(in the rows, 128 means zero)
Known rows, with every step that occurs:
l e m: [126 151 166 130 152 165 129 125 136 159 145 110 123 126 138 118 132 117
 136 117 131 120 108 145 153 109 134 143 146 125 108 174 121 100  85 108
 150 143  97 126 129 140 123 140 130 142 122]
n e x: [125 150 137 152 123 134  86 121  79 133 160  95 102  98 153 130 150 132
 133 147 133 162  92 113 162 160 119 145 139 162 146 122 132 106 117 143
 113 124 149 112  99 135 158 127 134 120 143]
n e p j h: [111 151 125  79 127 102 112 151  32  62 180 141 128 129 158 166 121 160
 147  89 136 117  67  90 150 111 176 165 170 153 160  80 133  71 107 145
 121 142 151  60 145  52 125 119 131 107 132]
t s: [145 150 128 148 125 144 127 153 100 176  55 163 130 148 174 121 151 125
 107 136 129 155 124 156 123 143 151 163 145 116 132 104 112 140 120 137
 109 139 158 153 124 148 118 135 128 133 108]
q s w: [148 147 158 129 143 142 124 127 124 120  63 168  98 149 129  86 127  69
 107 144 104 122 123 121 139 108 151 155  94 125 117 111  87  96 124 142
 119 110 122 177 126 140 166 131 143 122 119]
h j z: [104 123 113 162 112 143 112 146 187 160  55 148 169 141 118 124 148  76
 108 156 161 154 174 139  85 142 111  96 129 140 102 111 132 169  97 130
 118 163 146 153  67 143 116 144 126 106 164]
h j n e p: [ 84 136 154  96  95 121 127 132 139 112 182 145 159 121 126 149 115 155
 155 155 152 162 137  96 121 155 119 129 138 135 160 100 111 105 141 121
 170 106  83  85 101 130 143 133 121 119 124]
p e m: [167 138 139 139 164 150 109 105 164 155 153 122 145 143 141 130 146  83
 135 109 133  87 133  98 111 122 144 124 142  88 119 170 132 117  85  96
 135 139 126 133 146 132  83 142 142 142 112]
n e: [121 133 130 137 128 130 115 108  98 130 137  79 143  95 164 159 149 115
 135 117 113 151 122 149 179 127 137 160 125 144 140 110 118 129 122 132
 151 115 124 131 109 121 124 120 144 124 118]
h j n: [118 120 145 102 132 141 141 141 191 139  99 156 133 152 130 120 131 127
 158 156 130 138 163 132  86 174 123 114  85 145 128 100 136 178 166 127
 140 118 115 127 101 140 152 141 122 130 143]
l e x: [124 162 153 149 125 140 105 134 105 150 148 114  88 113 117 112 117 145
 136 160 122 155  89 164 141 144 112 155 124 178 152 153 125  88 119 128
 109 125 141 129 100 124 179 125 127 145 162]
q s: [144 139 144 139 139 137 121 154 100 147  68 168 117 145 150 101 146  89
  99 133 106 113 136 122 146 146 130 189 116 144 111 120 103 116  85 136
 143 118 135 165 127 171 147 136 137 127 107]
j n e: [122 130 140 118 133 119 153 109 109 141 160  70 125  84 150 144 148 129
 161 146 104 145 129 148 150 150 115 178  90 126 160  96 102 144 174 123
 150  88 101 111  90 126 161 128 159 141 109]
t s g: [141 170 121 141 121 135 132 145  88 160  50 197  95 153 172 133 171 112
 105 118 127 175 131 209  92 113 159 130 161 112 147  93  98  96 144 152
 107 106 150 174 120 126  97 132 139 129 108]
m e p: [134 132 135 113 105 149 132 144 128 155 141 125 125 125 136 157  81 181
 107  91 132 156 127 148 145 109 120 140 130 145 160 150 104  63  82 111
 157  79 129  92 126 121 157 126 109 132 156]
j h: [145 140 119 107 164 149 122 157  62 154  89 121 113 147 176 122 140 116
 140  84 111 116 101 147 100 115 156 183 101 160 149 106 150 139 123 133
 119 130 160 116 106  93 147 135 123 143 161]
h j l e x: [ 90 123 178 179 113 152 118 159 170 124 157 160  89 127  82 110  98 159
 138 160 136 161 124 127 152 163  76 134 106 150 119 166 141 120 156 141
  98 134 139 164  96  86 158 138 103 125 167]
w s q: [145 143 131 129 128 101 101  93  46 154  55 125  92 174 195 133 162  79
 111 160 129 132 147 152  47  79 135 110 167 132  93 159 139 160  72 122
 133 120  91 154 144 152 103 137 149 147 134]
b r: [138 137  96 122 102 158 141 159  86 171  99  44 149 153 171 162 142 147
 118 102 119 125 128 181 108 138 150 112 101 135 129 124 119 179  94 138
 161 108 133 117 152 117 121 147 105 140 133]
p e x: [168 153 124 162 136 132  81 118 135 150 160 126 113 125 124 121 135 112
 143 151 129 125 111 116 102 157 122 134 120 142 165 150 141  97 120 113
  91 123 175 134 117 120 141 128 136 146 151]
l e m j z: [115 118 139 166 128 129 115 114 118 157 104  82 143 102  84  84 140  89
 114 146 160 128 135 122 149  92  97  90 177 105 115 146 120 131  99 117
 150 160 119 126 104 195 112 120 129 132 139]
q s t j z: [108 137  74 143 131  77 148 139 176 154  48 222 138 124  98 142 178  32
  53 173 122 122 153 138 104 119 157 127 107 131  55 115 121 163  58 123
 113 152 148 196  72 189 142 153 147 101 147]
l e p j: [114 156 139  85 101 110 127 156 110  72 180 142 128 132 110 165  91 182
 133 125 131 132 101 164 157 113 150 126 162 162 153 124 108  57 101 130
 124 146 119 100 162  93 135 109 125 120 120]
j n e x: [122 140 146 131 130 124 130 122  99 145 182  92  89  85 142 121 143 144
 167 172 127 150 103 110 132 180  96 162 105 141 170 105 115 123 171 133
 111  99 131  93  81 144 193 133 150 139 132]
w s t j p e x: [137 146  53 146 124  56 126  54 164 154 162 210 119 131 114 137 129 106
 112 209 129 106 102  99   4 129 153 119 128 161  75 171 180 122 124 111
  80 108 136 115 150 119 135 143 136 136 148]
t j n e: [109 128 127  90 134 124 171  73 172 123 154 115 115  93 121 160 144 120
 150 154 112 151 127 126 153 159 163 136  99 136 145  87 105 179 192 126
 119 132 115 114 103 131 140 143 157 123 114]
w s t j p e m: [136 133  67 127 150  76 152  44 191 163 154 199 155 151 130 144 142  73
 109 166 138  72 125  86  17  96 173 101 153 104  36 193 173 140  87  92
 122 122  84 113 177 132  78 155 137 134 108]
p e m j z: [157 107 113 180 137 118  96  94 148 153 109  92 164 116  92  93 158  55
 116 144 162  99 156  73 105 110 110  70 173  70 128 147 134 144 104 106
 132 156 152 139 119 183  74 123 140 128 130]
l e p j n: [116 153 150  67 106 100 165 156 122  79 200 125 117 119  92 150  84 195
 164 154 123 125 108 160 134 133 137 144 126 137 175 109  92  72 155 119
 126 119 101  75 145 105 169 121 144 137 107]
t j: [132 128 108  90 136 158 137 106 182 129  92 154 119 145 132 153 134 116
 111 112 121 146 133 143 131 148 185  89 116 158 108 117 137 176 135 137
  96 173 156 141 134 142 117 142 122 116 139]
n e p j: [114 140 126  89 101 103 105 140  91  48 190 123 143 119 147 179 123 167
 133 115 143 135 104 109 174 131 156 111 179 143 142 101 116  78 100 146
 131 146 126  85 165 100 115 107 134  95 101]
w s t: [130 122 102 121 150  83 105 122  92 135  74 158 116 154 191 165 165  95
  95 150 114 100 148 156  45  84 150 138 128 153  63 145 159 157  63 126
 149  98 109 143 122 161 124 129 134 129 133]
b h j l e: [ 88 115 165 160 125 174 148 140 178 112 113 145 125 117  98 131  90 159
 130 122 131 139 154 165 167  91 120 191  99 117 153 113 126 160 139 127
 134 141 107 163 107  51 117 132 100 128 165]
m j p e: [166 111  68 151 101  84 127  85 124 140 136  83 174 108 102 104 102 145
 149 126 109 116 134 136 115 128 100 120 110 138 157 120 148 116 188 120
 138  94 133 122 174 136 124  89 120 149 118]
j z: [128 133 100 161 126 137 131 142 133 171  67  93 150 114 137 129 147  89
  98 135 132 145 157 170 104 128  99 136 116 127 125 114 118 152 103 126
 112 152 150 145  66 149 133 138 148 127 138]
t s w: [147 160 143 137 128 152 134 129 128 144  55 164 113 150 154 106 131 103
 111 156 124 164 113 154 117 112 165 134 121  96 138  96  90 119 157 145
  82 136 145 165 124 116 133 129 139 129 118]

Rows:
[174 103 133 134 151 129  88  91 137 120 132 106 142 140 121  94 143  96
 139 113 141  92 135  66 129 118 138  70 166  94 129 154 149 131 118 110
 149 140 140 132 175 174  74 113 121 133 122]  p e m j
[119 104 146 133 127 118 161 158 146  62 159 112 103 111  86 160 104 169
 140 120  98 117 129 170 199 129 110 147  98 118 121 138 116 130 170 147
  99 137 129 160 146  44 131 113 140 120 107]  p j l e
[114  98  87 107 142 111 166 148 201 106 123 169 112 133 115 191 139 134
  86 102  96 134 157 173 132 125 151  90  63 119  65 145 160 199 155 135
  97 141 135 191 119 108 130 135 121 109 136]  s t j l
[125  99 149 131 136 133  88  97  87 108 136  79 137 118 150 105 162 116
 132 103 146 126 120  66 187 119 135  76 185 115 112 125 137 140 115 140
 172 136 116 110 156 192  91 108 121 108 112]  n e m j
[123 109 127 101 111 130 147 196 124  49 170 153 115 153 119 165  93 201
 119  77 128 116 136 117 145 145 110 101 130 109 123 132 123 104 144 154
  82 148 148 122 169  78 122 123 122 103  89]  e p j l
[160 148  73 155 114 109 150  96 147 172 149  97 177 110 128 129 101 131
 144 124  98 120 130 168  98 135 105 169  86 131 149 139 133 103 161 104
 122  90 117 126 145  79 131 118 138 156 111]  j p e
[ 91 112 171 161 115 144 143 145 184 118 131 140 129 122  90 138 101 146
 135 134 114 152 150 167 167 133  89 150  99 127 112 155 129 146 159 129
 136 127 110 183 105  74 127 130 112 128 141]  h j l e
[136 121 125  84 105 128 130 155 141  90 151 144 111 135 119 174  82 194
 120 102 142 131 116 122 159 119 145 111 146 148 145 128 112  65  87 131
 136 110 150  81 160  99 144 112 115 107 145]  m e p j
[137 139  84 154  98 114 127  95 200 164 136 144 195 137 105 125 105 118
 153 151 126 133 145 133  83 149 115 136 102 148 127 135 151 118 152 111
 133 110 112 133 138  79 111 125 116 137 136]  h j p e
[128 116 163 124 138 141 110 110 109 130 127  98 124 125 113  88 126 125
 136 119 135 122 115 123 170 100 126  91 170 130 116 154 134 120 115 123
 165 138 109 123 159 183 116 109 110 134 131]  l e m j
[137  65 145 142 147 160 129 147 121 100 117 106 111 144 125  88 128 149
 111  70 135 108 150  76 158 135  88  65 136  81  91 164 148 175 158 147
 126 147 137 144 166 173 101 122 106 118  97]  e m j l
[136 141 112 124 141  86 120 167 108 136  70 194 128 143 152 135 164  83
  81 137  97  98 142 160 122 114 144 168  94 143  71 127 130 124  58 127
 166  93 121 185 111 178 164 127 133 120 128]  q s t
[ 97 155 118 128  88  96 137 158 118 101 157 127 153 108  83 153  99 144
 112 154 154 135 121 170 136 103 117 128 170 135 151 120  94  63  88 123
 109 163 128  99 107 109 134 117 146 116 129]  l e p j z
[103  95 137 146 133 188 137 158 183 108  81 158 129 151 132 128 109 154
 118  90 140 127 177 126 136 114 121 152  98 114 139 101 142 194 140 143
 114 151 131 158 118  74 102 140  93 116 158]  b h j l
[117  68 153 153 139 143 121 117  97  92 157  75 118 105 125 107 144 138
 127  80 134 120 136  63 211 132  90  87 157  71 101 146 133 157 161 146
 150 130 117 138 153 154  90 114 118 110  90]  n e m j l
[ 76 127 175 142  87 144 136 173 152 106 173 164 143 135  87 143  73 181
 124 120 135 163 144 146 159 125  93 134 130 127 134 166 117  86 131 126
 141 127  93 149 119  78 125 129  96 123 128]  h j l e p
[143 130 109  82 161 128 126 160  83  90 100 143 102 157 158 144 134 134
 148  94 118  90  90 117 112 127 173 150 117 164 131  84 158 140 126 151
  93 158 181 106 143  67 133 125 130 117 153]  p j h
[156 148  89 148 134 135 145  93 165 188 170 110 176 127 129 105 117 117
 147 109 128  94 118 110  92 134 106 140 125  96 111 175 138  92 126  92
 134 115 102 106 164 112 108 139 135 153  96]  j p e m
[103 114 143 134 130 146 181 108 186 125 154 134 100 104  76 157 103 141
 117 119  95 153 133 175 189 133 134 143  87 124 120 153 114 156 181 129
  89 150 131 179 121  83 126 139 132 130 124]  t j l e
[174 102 144 116 159 116 129  87 157 133 154  95 127 128 100  87 140 110
 166 139 132  84 145  65 105 135 120  87 131  77 151 136 131 147 171 104
 150 110 124 107 155 179 107 123 138 150 112]  p e m j n
[131 133 126  54 111 112 153 166 134  73 165 148 114 149 127 149 103 194
 150 129 133 112 126 121  99 161 133 107 125 135 157  98 114 103 148 134
 110 129 128  68 154 125 158 127 137 123  98]  e p j n
[116 108  99 136 111 117 129  87  92 133 159  72 165 101 139  83 129 148
 133 106 143 134 106  83 162 126  98  96 168 125 101 128 145 120 150 134
 167 115  92  83 169 173 116 105 116 122  95]  n e m j p
[100 127 107 159 119 170 117 142 181 152  31 150 166 134 129 120 137  89
  96 146 176 136 177 137  90  94 133 137 131 129 143  67 132 182  76 129
 118 180 147 133  67 125 102 147 110 110 187]  b h j z
[148  95 144  90 151 144 138 123 131 126 115  99 112 144 127  75 142 142
 150 116 140 104 141  81 111 147 112  71 133 107 122 122 139 169 165 131
 147 124 119  98 148 220 140 126 120 138 110]  e m j n
[172 116 135 127 178 124  94 104  81 134 126 120 130 147 128  80 145  85
 147  93 137  70 102  51 100  93 162 121 156 103 152 135 167 126 123 112
 142 142 168 110 160 126  84 122 115 146 152]  p e m j h
[146 105 131 101 173 150  99 144  55 133  90 132 111 164 156  72 143 117
 135  72 143  91  95  63 111 103 149  98 158 136 122 120 172 149 119 140
 140 153 160  97 152 160 114 126  97 130 152]  e m j h
[109 147 145  97 109 117 148 135  89 125 195  99 141  93 147 149 115 167
 149 129 125 151 124 134 139 139 109 166 124 119 182 102  92  84 155 116
 159  86  90  73 103 136 161 131 146 140  95]  j n e p
[127  95 134 116 123  96 131 100  89 104 141  56 122  83 125 116 141 145
 160 145 109 142 136 117 167 143 111 125 113 133 172  74 118 163 204 139
 164  90 114 112 120 177 154  99 139 133 117]  m j n e
[114 132 162 179 126 147 138 157 110 128 178 108  74  96  94 114  98 165
 134 136 107 150 104 162 165 151  68 169  92 134 147 174 127  99 165 138
  88 115 143 156  97  97 177 133 124 143 138]  j l e x
